What can hang from each mark:
K_805: K_31 K_728
K_848: K_728
K_728: K_92 K_805 K_820 K_848
K_820: K_31 K_805
K_92: K_31 K_728 K_820

Each row was made from one small tree. The marks that hang from a mark follow it in brackets, in the order of their numbers. Every link used is in the known rows. Write each row's tree.
Known rows:
K_728{K_92 K_805 K_820{K_31} K_848}: [-49  -2  36  31  -1 -85  29  12  29   5 -20   1  39   3 -35  13  -7 -17
  27   2 -26]
K_805{K_31 K_728{K_820 K_848}}: [-25 -26  25  13 -11  24   2  42  -9   2   4  -2 -25  -3 -32  18  -8   3
  -1   8  10]
K_820{K_31 K_805{K_728}}: [  5 -19  33   6   2  50  -6  -9 -20  22 -10 -22 -21 -12 -29  13   4  18
 -22  -1   3]
K_728{K_92{K_31} K_820{K_805}}: [ -6   1  15  14 -16 -13  16  13  10  10 -15  -5 -37  -9 -26  13  -4   1
  -1 -17 -22]
K_820{K_805}: [ -3 -15  11  -2 -19  55 -17 -13  -8  12  -3 -38 -37 -11 -25  15   0  25
 -14 -10   6]
K_92{K_31 K_728{K_805 K_820 K_848}}: [ -7  37   0  11 -23 -45  -4  -5  14   4  -3  11   4  -8 -50  27  -2   2
  -9 -30  10]
K_805{K_31 K_728{K_92{K_820} K_848}}: [-32   4  24  20 -21  18  -4  31  -7   7  12  17 -47  -6 -26  18 -12   4
 -16   0  -3]
K_728{K_92{K_31} K_848}: [-30  22  14  13 -32 -20   3   8  15   3  13  -2  -7  -3 -35  15 -11  -4
  -7 -32  -9]
K_728{K_820{K_31} K_848}: [ -9 -11  33  16  -9  -6  15  28  15   0   0 -10  28   5 -35  21  -6  -4
  16  -9   9]
K_805{K_728{K_92}}: [-18  11  24   0 -14  24 -18  18 -15  12  12  -9 -36 -11 -24   4 -11  21
 -16  -9   4]
K_820{K_805{K_31}}: [ -5 -25  11   2 -19  66 -11  -5 -14  12  -4 -34 -57 -11 -26  17   0  20
 -15   2  -1]
K_92{K_820}: [ 20  33   8  -9 -30  62 -20  11  -2   6  18  11 -35  -9 -24  19 -10  29
  -8 -19  27]
K_805{K_31 K_728{K_92 K_820 K_848}}: [-41 -20  30  23 -10  -6  10  45  -3   3   1   1 -31  -2 -28  13 -11  -6
   0   7 -12]
K_92{K_31 K_728 K_820}: [ 45  76  -8  -7 -39  42 -26  -2  -4  10  20  31 -53 -15 -38  31  -5  26
 -36 -47  28]
K_805{K_31 K_728{K_848}}: [-27 -17  21   6 -17  43 -13  24 -17   5  14  -8 -30  -6 -35  17  -8  10
 -14   4  14]
K_805{K_31 K_728}: [ -4 -10  18  -5 -13  69 -20  24 -28  10  14  -9 -51 -12 -32  12  -8  23
 -16   6  16]
K_820{K_31 K_805{K_728{K_92 K_848}}}: [-26 -20  40  25  -1   5   6  -6  -6  19 -12 -19 -11  -7 -27  14   2   1
 -20  -4 -16]
K_92{K_728{K_805 K_848} K_820}: [ -8  52   2  12 -32  -9 -23 -14  11   5   9  16 -14  -8 -35  31  -5  18
 -18 -25  20]
K_805{K_31 K_728{K_92 K_848}}: [-42 -11  26  17 -17  13  -5  29 -11   6  11  -6 -39  -6 -30  12 -11   2
 -14   3  -8]
K_848{K_728{K_92 K_820}}: [-15  -2  13  -2  -9 -10 -16  14   6   7   4 -18 -10  -3 -24   4 -10   9
  16 -24 -20]
K_805{K_31 K_728{K_92 K_820}}: [-18 -11  27  11  -7  21   2  44 -14   8   0  -1 -52  -8 -25   9 -11   7
  -3  11  -9]

Which tree is each row?
[ 13  33  17  23 -24  18 -11 -14   5  12   0   5 -25  -6 -28  35   3  11
 -33 -28   9] : K_92{K_728{K_848} K_820{K_31 K_805}}
[  2  32  -1  -9 -23  11 -24  -4   3  11  15  14 -27  -9 -28  11 -10  13
  -5 -41 -13] : K_848{K_728{K_92{K_31 K_820}}}
[-53  16  15  26 -24 -39   8   2  20   4  -3  20 -15  -3 -31  21 -11  -5
   7   1 -20] : K_728{K_92{K_820} K_805{K_31} K_848}
[ 11  28  17   6  -6 -15 -10  -2   1  10  -8  -9  -2  -8 -39  20  -2  16
  -2 -11   8] : K_92{K_728{K_805 K_820{K_31}}}
[-41 -10  16  14 -12 -44  10   8  22  -2 -11  -6  32   0 -37  17  -7   1
  25   1   6] : K_728{K_805 K_820 K_848}
[ 12  12  10   6 -19  21 -18   4  -3   8  -3 -29 -40  -9 -28  22  -1  21
 -18 -19   9] : K_92{K_728{K_820{K_805}}}
[-22  28  19  12 -26  -1  -6  16   1   8  14  29 -26  -9 -29  16 -11   6
 -21 -25   5] : K_805{K_728{K_92{K_31 K_820} K_848}}
[-22  13  10  17 -18 -29  -7   7   8   1  -5 -11  -9  -4 -40  27  -4   4
  -1  -7   4] : K_92{K_728{K_805{K_31} K_820 K_848}}
[-18  39  11  16 -37 -15   4  12  20   3  15  26 -19  -4 -32  22 -12  -3
 -11 -35  -4] : K_728{K_92{K_31 K_820} K_848}
[  0  10  36  13  -4 -11  16  32   8   9  -5  -9  -7  -1 -25   9  -9   1
  14  -7 -15] : K_728{K_92 K_820{K_31}}
[-45 -11  11  10 -19  -6  -4  -5   7   2   0 -13   5  -4 -42  20  -6   5
   9   5   3] : K_728{K_805{K_31} K_848}
[  9  -4  32  -1   2  33  -4  30 -15  11   2  -2  -8  -7 -30  10  -6  17
  -2   0  18] : K_805{K_728{K_820{K_31}}}
[-13   2   6   2 -18  21 -23  -7  -1  13   4  -5 -44  -8 -20  13  -7  13
  -4 -22 -25] : K_848{K_728{K_92{K_820{K_805{K_31}}}}}
[ -8  45  -4   4 -31 -25 -18 -21   7   7   6   5  -3 -12 -50  27  -2  10
 -22 -36  13] : K_92{K_31 K_728{K_805 K_848}}
[ -6 -31   7  -3  -7  26 -17   2  -3   9  -6 -25 -23  -6 -26  12  -1  12
   9 -12 -13] : K_848{K_728{K_820{K_805{K_31}}}}
[-11 -30  17   4 -12  67 -14   2 -24  15  -5 -24 -61 -14 -26  14   0  21
 -23   8   2] : K_820{K_805{K_31 K_728}}
[ 20  53  18  14 -28  18 -15   1   5   8  16  14 -14  -4 -33  33  -4  13
 -25 -32  21] : K_92{K_728{K_848} K_820{K_31}}
[-34   7   6  -7 -10 -25 -28 -19   4  12   1 -16   0  -9 -30   2  -8  14
  11 -20 -24] : K_848{K_728{K_92 K_805}}
[ -4   9  14   2 -12  11 -19 -13   2  16   2  -4 -22  -7 -22  10  -4  11
  -4 -27 -24] : K_848{K_728{K_92{K_820{K_31 K_805}}}}
[-43  27  25  26 -17 -55  11  -6  24   8  -6  21  16  -2 -32  18  -8  -4
   7  -7 -16] : K_728{K_92{K_820{K_31}} K_805 K_848}
[ -8  -4  14  13 -24  55  -9   5  -8  10   2  11 -53 -10 -22  25  -3  16
 -22  -2  11] : K_92{K_820{K_805{K_31 K_728{K_848}}}}
[  0  23   4  21 -35  31 -16  -7   1   7   4   2 -56  -8 -27  37   0  13
 -35 -20   8] : K_92{K_728{K_848} K_820{K_805{K_31}}}
